What can hang from each mark:
vobi: pomab
bifi: kibel vobi
pomab: gutur
gutur: rofip
kibel: bifi
pipum: gaguva kibel vobi
pidid: pipum rofip
rofip: gaguva gutur pidid vobi
gaguva: rofip

Each row was made from one small tree. Brackets hold a mark, then the marks that hang from it, in alphabetical order. Every link used is in the known rows. Write each row's tree.
Known rows:
{kibel {bifi {vobi pomab}}}: [-1.00 -3.24  1.67 -0.02  1.08  0.61  1.00 -1.45 -0.32  1.46  1.21  0.29
 -1.26  0.78 -0.98  3.25  0.60  1.25  0.14 -1.15  1.44  2.75  3.57  0.50]
{pipum kibel}: [ 1.01 -1.66 -2.02  1.06  1.50  1.63 -0.84  2.18 -3.80  2.86 -0.18 -0.02
 -1.66  0.69 -2.33 -0.51  1.57  0.02 -0.20 -0.83 -0.46  1.15 -2.06  2.39]
{vobi {pomab gutur}}: [-0.41 -2.35  1.67 -3.03  0.09  1.81 -2.67 -1.04 -0.14 -0.02 -1.10 -0.17
  0.61 -0.39 -1.64 -0.14 -0.98 -0.15  1.16  0.36  0.90 -0.98  0.45  1.72]
{pomab gutur}: [-0.10 -0.98 -0.74 -1.60 -1.09  0.61 -2.08  0.09 -1.34  1.05 -1.22 -0.27
  1.01  0.31 -0.73  0.34 -2.03 -0.48  1.01 -0.10 -0.92 -1.62 -1.62  2.86]
{pidid {rofip vobi}}: [ 1.62 -2.10 -1.62  0.44 -0.51 -1.41 -0.32  0.54 -1.00 -0.41 -1.91 -0.36
  0.46  0.08  1.49 -1.49  1.59 -1.94 -1.93  1.32 -3.79 -1.84 -3.40 -1.94]
{gutur {rofip gaguva {pidid pipum}}}: [ 3.31  4.84  0.72 -1.04 -1.40 -0.02  1.73  0.64 -3.11  0.68  2.24  1.03
  2.46 -1.45  0.59  0.84 -0.37  0.61  1.70 -0.80  0.41  3.33  0.52 -1.43]
{rofip pidid vobi}: [ 0.80 -1.37 -0.10  2.61  0.02 -0.51  1.14  1.32  0.13 -0.57 -0.85  1.91
  2.01 -2.09  0.05  1.17  1.44 -2.90  1.06 -0.93  1.20 -0.21 -0.51 -1.79]
{pipum gaguva vobi}: [-3.40  0.24 -2.20 -0.46  1.80 -1.59 -4.29 -2.35 -1.89  1.25 -1.63  1.92
 -4.55  2.56 -0.72 -2.05 -1.33  1.56 -0.29  3.23  1.35 -1.69 -2.37  5.21]
{pomab {gutur rofip}}: [ 0.18  0.64 -0.52 -1.45 -1.01  0.12 -0.71  1.03 -0.67  0.50  0.49 -2.41
  0.56  1.61  1.32 -1.56 -2.78 -0.57  1.37  1.16 -0.20 -0.34 -1.40  2.68]
{kibel {bifi {vobi {pomab {gutur rofip}}}}}: [-1.18 -1.65  1.52 -1.59 -0.07  0.45  0.70 -0.96  1.50  0.52  2.18 -4.81
  0.01  2.55  1.47  1.74 -1.54  1.56  0.46 -0.65  1.51  3.34  3.63  2.27]
{kibel {bifi vobi}}: [-0.75 -2.27 -0.73  1.82  0.18 -0.29  1.26  0.02 -1.84  2.82  0.72  0.11
 -1.04  1.50 -0.09  2.44 -0.08  1.07  0.43 -1.63 -0.07  1.52  1.74  1.49]
{rofip vobi}: [-0.07 -1.91 -0.58  2.11 -0.21 -0.28  0.30  0.85 -0.50  0.10 -1.20  1.65
  0.26  0.02 -0.68  0.22  0.25 -1.80 -0.40  1.07 -1.75 -0.63 -1.39 -1.32]
{pipum gaguva {kibel bifi} vobi}: [-4.25 -1.79 -3.90  0.29  3.53 -2.08 -3.27 -1.10 -3.21  5.02 -1.30 -1.28
 -4.92  3.16 -2.90  0.68  0.97  2.56 -3.01  1.70  0.24  0.89  0.14  7.47]
{gutur {rofip {pidid pipum} vobi}}: [ 2.71  2.24 -0.99  1.17 -0.73 -0.03  2.39  0.49  0.93 -1.39  1.07 -0.24
  2.45 -2.41  1.98  1.05  0.71 -0.38  1.06 -0.62  1.15  3.04 -0.51 -1.74]
{gutur {rofip pidid}}: [ 1.56  1.04  0.28  1.04 -0.02 -0.31  1.25  2.33 -0.64  0.73  1.37  0.65
  0.28 -0.42  1.56 -0.95 -0.49 -1.18  2.93 -0.31  3.70  0.88 -0.40  1.51]
{gaguva {rofip gutur pidid {vobi pomab}}}: [-2.08 -0.47  1.27  2.98  0.73 -0.49  3.65  1.72  4.93 -2.54  0.47  0.87
  0.46 -1.24 -0.03 -0.59  0.86 -2.60  0.46 -2.03  1.47 -2.03  2.54 -3.72]
{gutur {rofip gaguva}}: [ 0.92  3.38  1.05  0.03 -1.89 -0.96  0.51  1.66 -2.97  1.85  2.32  0.33
  0.02  1.96 -0.33 -1.06 -1.70  0.06  0.76  1.91 -1.59  0.90 -0.75 -0.22]
{kibel bifi}: [-0.70 -2.40 -1.35  0.33  0.20 -1.45 -0.01  0.38 -2.16  4.45 -0.52  1.64
 -0.82 -0.13 -1.84  1.97 -0.91  0.12 -0.49 -0.43 -0.56  0.13  0.94  1.99]
{rofip gaguva gutur pidid}: [ 1.52  1.79  1.77  1.55 -1.85 -0.27  1.25  2.47  0.06  1.61  0.69  2.95
  1.72 -0.23 -1.29  0.64 -0.37  0.29  0.89 -1.33  0.35 -1.18  0.81 -1.77]
{gaguva {rofip gutur}}: [-2.39  1.59 -1.58  2.15 -0.06 -0.74  2.24  2.39  1.13  0.42  0.67  1.57
 -1.63  0.41 -0.35 -2.58 -2.26 -0.61  0.07 -1.09 -0.89 -3.52 -0.74  0.30]
{gaguva {rofip pidid {vobi {pomab gutur}}}}: [-2.82 -0.94  1.12 -0.07  0.76 -0.36  1.02 -0.37  2.49 -2.94 -0.44 -2.11
  2.50 -1.51  0.21  0.36  0.62 -4.36  0.54 -1.58  0.37 -1.90  2.07 -1.82]
{pipum gaguva}: [-0.49  0.09 -0.07  0.04 -0.26 -1.11 -2.81 -0.30 -1.89  1.24 -1.39  1.59
 -3.49  0.84 -0.27 -0.99 -0.77  1.18 -0.14  1.36  0.18 -1.59 -2.11  3.42]
{vobi pomab}: [-0.15 -1.98  1.69 -1.51  0.89  1.62 -0.93 -0.62 -0.99  0.38 -0.32  3.14
 -1.96 -0.60 -1.85  0.15 -0.24 -0.42  0.81  0.58  1.27  0.55  0.40  0.41]
{bifi kibel vobi}: [ 1.74 -1.95 -1.24  1.63 -0.82  1.38 -0.65 -0.89 -1.68  0.25  0.79  2.57
 -3.82  0.55  1.46 -0.29  0.09  2.27  0.79 -0.79  0.28 -0.16  0.46 -0.44]
{bifi kibel}: [ 1.82 -1.71 -2.02  0.44 -0.85  0.58 -1.68 -0.69 -2.17  1.78 -0.98  3.97
 -3.55 -1.21 -0.61 -0.83 -0.97  1.41 -0.17  0.31 -0.67 -1.24  0.31  0.20]

Which tree is each row?
[ 0.35  0.36  4.18  1.67 -1.32  0.34  2.24  1.22  3.47 -0.99  0.52  2.30
  2.17 -0.78 -1.48  2.24  0.97 -0.60 -0.06 -0.63  0.32 -0.13  2.74 -5.70] -> {rofip gaguva gutur pidid {vobi pomab}}
[-1.17  3.68 -1.86  0.65 -0.04 -0.91  0.37 -0.50  1.44 -0.61  0.02  0.63
 -3.23 -0.57  0.46 -2.34 -2.19  2.53 -1.26 -1.03 -1.17 -2.28 -1.56  1.94] -> {pidid {pipum {gaguva {rofip gutur}}}}
[-1.71 -3.31  1.30 -1.57  0.12  0.88 -0.21 -1.89  0.67  1.37  0.29 -2.48
  0.50  1.28 -0.44  3.40 -0.64  1.26  0.20 -1.77  0.66  1.24  3.56  2.19] -> {kibel {bifi {vobi {pomab gutur}}}}
[ 1.41  0.50  0.59  1.29 -2.61 -1.55  1.47  1.84  0.95  0.16 -0.45  0.05
  2.16  1.30  0.52 -1.05  0.65  0.00 -3.12  1.61 -5.52 -2.68 -2.51 -5.17] -> {pidid {rofip gaguva gutur vobi}}
[ 1.50  3.65 -0.20 -2.55 -0.72 -0.11 -2.10 -1.23  0.16 -1.09  0.07 -3.28
  0.85 -1.43  2.93 -0.10 -1.22  1.88  1.51 -0.20  2.34  0.94 -1.20  4.53] -> {pomab {gutur {rofip {pidid {pipum gaguva}}}}}
[ 1.30 -1.50  0.68 -1.46 -1.17  2.22 -1.06 -1.97  1.19 -1.97  1.95 -1.98
 -2.37  1.80  2.50 -0.84 -1.26  2.67  0.99  0.07  1.48  1.28  2.64  0.54] -> {bifi kibel {vobi {pomab {gutur rofip}}}}
[ 0.66 -0.27  2.24  1.32  0.64  0.36  2.10  0.90  2.39 -2.26  0.76  0.05
  0.88 -0.75  1.11  0.44  1.22 -1.91  1.65  0.43  3.42  2.26  1.79 -2.28] -> {gutur {rofip pidid {vobi pomab}}}
[ 0.97 -0.81  2.42 -0.23 -1.83 -0.22  1.24  0.35  2.39 -1.42 -0.34  0.26
  1.30  0.83 -0.35 -0.17  1.71  0.22 -2.89  1.30 -3.89 -1.50 -0.26 -5.88] -> {pidid {rofip gaguva gutur {vobi pomab}}}
[ 0.56  2.05  1.19  0.17 -2.95 -1.71  1.23  1.56  0.24 -0.32  0.94 -2.99
  4.26  0.41  1.16  0.79 -0.16 -2.21  0.65  0.36 -0.93  0.33  0.49 -1.75] -> {pomab {gutur {rofip gaguva pidid vobi}}}
[ 0.79  0.73 -0.04  2.91 -0.04 -0.92  2.47  2.32  1.01 -0.64  0.86  0.00
  1.55 -0.36  1.65 -0.14  0.67 -2.59  1.00  0.30  1.64  1.30 -0.10 -1.48] -> {gutur {rofip pidid vobi}}
[ 0.49  1.58  3.72  0.63 -1.20 -0.48  2.30  0.76  0.68 -1.40  1.68  0.22
  1.59 -0.38  0.08  1.10  1.43 -1.49  0.96  0.78  1.07  2.76  2.51 -4.61] -> {gutur {rofip gaguva pidid {vobi pomab}}}
[ 3.73  1.74 -2.40  0.48  1.41  2.21  1.67  2.37 -2.46  1.27  1.69 -1.75
  1.14 -1.21  0.23  0.05  2.05  0.95  1.12 -2.10  1.93  4.93 -0.73  2.16] -> {gutur {rofip {pidid {pipum kibel}}}}
[ 0.87  3.36  1.67 -1.64 -2.44 -0.99 -0.08  1.88 -1.83  1.07  1.68 -2.14
  3.45  1.01  0.85  0.02 -1.60 -1.28  1.91 -0.24  0.26  0.08  0.51  0.49] -> {pomab {gutur {rofip gaguva pidid}}}
[ 1.36 -1.79 -1.19  1.57 -1.28 -0.70  0.89  1.93  2.85 -0.62 -1.43 -0.43
  0.81  1.02  2.39 -1.76  0.53 -0.53 -2.39  0.68 -3.69 -2.56 -2.86 -3.13] -> {pidid {rofip gutur vobi}}
[-0.95  1.80 -1.03  2.73  0.27 -0.84  2.82  2.70  1.70 -0.17  0.99  1.53
 -0.19 -1.07  0.20 -2.05 -0.71 -2.00  1.18 -2.81  1.47 -2.85  0.56  0.01] -> {gaguva {rofip gutur pidid}}
[-1.54 -2.73  1.31 -1.04 -0.01  1.05 -1.57 -0.80  2.23 -1.77 -1.47 -0.67
  1.71 -0.14 -1.12  1.75  0.04 -1.55 -0.56  0.93 -1.03 -0.61  0.22 -0.79] -> {rofip {vobi {pomab gutur}}}
[ 2.24 -1.74 -0.13 -2.39  1.19  1.18 -0.01 -2.61  0.42 -2.38 -1.43 -0.62
  0.83 -2.21  0.78  0.42  2.50  0.10 -2.33  1.40 -3.01  0.83 -1.96 -3.59] -> {pidid pipum {rofip {vobi pomab}}}
[-0.09 -0.93  1.73  0.71  0.38  0.42  1.32  0.30  1.89 -1.60  1.17 -0.30
 -0.78  0.66  0.32  0.30 -0.05 -0.83  0.07  2.31  1.05  1.93  0.49 -2.30] -> {gutur {rofip {vobi pomab}}}
[ 0.35 -1.38  2.13 -3.56 -1.85 -0.73 -1.25 -1.63 -0.26 -1.56 -1.18 -3.13
  2.80  0.52  0.19 -0.03  1.15 -1.34 -2.79  1.61 -5.34 -2.25 -1.00 -3.63] -> {pidid {rofip gaguva {vobi {pomab gutur}}}}
[ 0.95 -3.11  0.99 -1.77 -0.55  2.66 -2.11 -2.54  0.61 -1.63  0.03  0.23
 -2.39  0.23  0.84  0.49 -0.59  2.50  0.87 -0.80  1.06 -0.10  2.73 -0.40] -> {bifi kibel {vobi {pomab gutur}}}
[ 2.77  1.38 -1.36  0.91  1.10  2.00 -0.38  1.42  0.97  0.90 -0.76 -0.59
 -1.27 -0.61 -0.54  0.38  2.12  3.54 -1.12 -2.54  1.80  1.83 -1.28  3.04] -> {rofip gutur {pidid {pipum gaguva kibel}}}
[ 1.48 -2.62  1.02  0.12  0.02  2.27 -0.93 -2.13 -0.40 -0.66  1.13  2.97
 -4.15 -0.15  0.36  0.18  0.70  2.42  0.64 -0.30  1.87  0.55  2.93 -1.20] -> {bifi kibel {vobi pomab}}
[ 3.50  0.72 -2.46 -1.17  0.31  1.25 -1.13  0.69 -0.19  0.94 -1.08 -2.90
 -2.43  0.86  0.92 -2.49  1.94  4.54 -3.87  0.04 -2.70  0.11 -4.55  2.64] -> {pidid {pipum gaguva kibel} {rofip gutur}}
[-3.51 -1.85 -0.95 -1.32  3.90  0.92 -3.91 -1.77 -1.81  1.35 -1.17 -0.26
 -5.74  2.78 -2.98 -1.28  1.46  2.54 -1.61  2.53  2.60  1.15 -0.64  5.39] -> {pipum gaguva kibel {vobi pomab}}
[ 1.41  1.16 -0.38 -0.61 -0.92 -0.10 -0.58  1.73  0.01  0.31  0.49 -2.33
  2.46  0.32  2.14 -0.77 -1.52 -1.24  2.76 -0.77  2.37 -0.01 -0.41  2.92] -> {pomab {gutur {rofip pidid}}}
[-0.03  0.91  1.03  2.92 -2.73 -0.55  2.05  1.94  1.18  0.41  0.00  2.19
  1.35  1.74 -1.67  1.05 -0.75  0.49 -1.71  0.85 -3.55 -1.09 -0.48 -4.27] -> {rofip gaguva gutur vobi}
[ 2.69  1.94 -0.18 -0.13 -2.94 -0.22  1.96  0.29  0.77 -0.48 -0.74 -0.30
  2.38 -0.72  0.83  0.04  0.67  1.45 -3.52  0.54 -6.34 -0.28 -2.72 -5.05] -> {pidid pipum {rofip gaguva gutur vobi}}
[ 1.77  1.23  0.29 -0.60 -2.68 -0.86  0.10  1.77 -0.72  1.41 -0.01  0.88
  0.26  1.54  0.56 -1.85 -0.35  1.10 -1.92  0.83 -4.18 -2.60 -2.49 -2.11] -> {pidid {rofip gaguva gutur}}
[-1.87  0.02 -0.87  3.25  0.39 -2.38  2.49  1.39  0.00 -1.03  0.19  0.73
  0.99 -1.84  0.58 -0.56  1.09 -4.16  0.75 -1.55 -0.67 -1.85  0.30 -1.67] -> {gaguva {rofip pidid vobi}}
[-0.08 -0.40  3.70 -1.45 -1.20  0.29 -0.63 -0.40  0.42 -0.80 -0.44 -0.63
  4.21 -1.39 -1.40  2.50  1.14 -2.34  0.37 -0.31 -0.46 -0.24  2.08 -3.65] -> {rofip gaguva pidid {vobi {pomab gutur}}}
[-1.40 -0.17 -0.61 -4.37  2.57  1.57 -2.89 -4.22  0.32 -1.00 -1.15  0.28
  1.49 -1.64 -1.15  1.33 -0.59  0.32  1.57 -0.27  3.48  1.16  1.43  2.94] -> {rofip {pidid {pipum {vobi {pomab gutur}}}}}
[-0.14  2.48 -1.87  0.35  1.11  0.06  1.75  0.24 -2.16 -0.30  1.02  1.39
  1.37 -3.53  0.43 -0.70  0.14 -1.89  1.84 -2.88  0.36 -0.07  0.07  0.56] -> {gaguva {rofip {pidid pipum}}}
[-0.70 -0.11 -0.48 -2.60  3.55  1.52 -1.34 -3.43 -0.83 -0.50 -0.47  2.85
 -0.31 -1.97 -1.43  1.17  0.67  0.89  1.60 -0.02  4.34  2.73  1.69  1.43] -> {rofip {pidid {pipum {vobi pomab}}}}
[-3.54  3.27 -3.84  1.06  2.69 -0.43  1.85 -0.70  1.60 -0.57  0.51  1.86
 -0.09 -0.65  0.20 -1.46 -1.47  0.25  0.71 -1.43  1.62 -1.18  0.53  1.51] -> {gaguva {rofip gutur {pidid {pipum vobi}}}}
[-3.04 -0.29  0.76  2.81  0.57 -0.22  2.97  0.74  4.58 -2.65  0.58  0.83
 -0.99  0.02 -0.97 -1.13 -0.43 -1.23 -0.75 -0.47 -1.22 -2.04  1.56 -3.66] -> {gaguva {rofip gutur {vobi pomab}}}
[-4.18 -0.84  0.28 -3.84  1.98 -0.35 -6.03 -3.70  0.52 -0.27 -2.42 -1.11
 -3.50  2.30 -1.15 -1.08 -1.65  1.75 -0.26  3.34  2.25 -1.94 -0.24  6.00] -> {pipum gaguva {vobi {pomab gutur}}}
[ 0.89  0.72 -0.35  0.97  0.04 -0.78 -0.56 -1.26  0.36 -1.36 -1.93  0.93
 -0.03 -2.85  0.50  1.51  1.76 -0.04 -0.18 -0.38  0.91  0.96 -1.39  0.00] -> {rofip {pidid {pipum gaguva}} vobi}
[-0.51  1.15 -3.43 -0.93  3.79  0.78 -3.22 -1.82 -3.15  1.69 -1.56 -0.32
 -2.54 -0.07 -1.50  0.01  2.06  2.79 -0.64 -0.14  2.69  2.48 -1.69  6.01] -> {rofip {pidid {pipum gaguva kibel vobi}}}
[-5.06  3.68 -3.93 -0.68  2.54 -1.71 -2.22 -3.56 -2.39 -0.21  0.02  0.29
 -4.16  0.27 -0.16 -2.78 -2.09  1.33 -1.33  1.92 -0.53 -1.59 -1.80  4.80] -> {pidid {pipum {gaguva rofip} vobi}}
[ 0.78  0.16 -0.30  0.99 -0.96 -0.75  0.90  1.43  1.73 -1.29  0.06 -3.09
  3.75 -0.27  2.33  0.54 -0.25 -2.53  1.59 -0.16  0.85  0.14 -0.23 -0.13] -> {pomab {gutur {rofip pidid vobi}}}
[-1.38 -0.72  3.05 -1.94 -1.49  0.39 -0.74 -1.12 -0.07 -0.93 -0.27 -0.88
  2.62  0.46 -2.36  1.66 -0.31 -1.24 -0.92  1.51 -3.27 -0.59  0.98 -3.38] -> {rofip gaguva {vobi {pomab gutur}}}
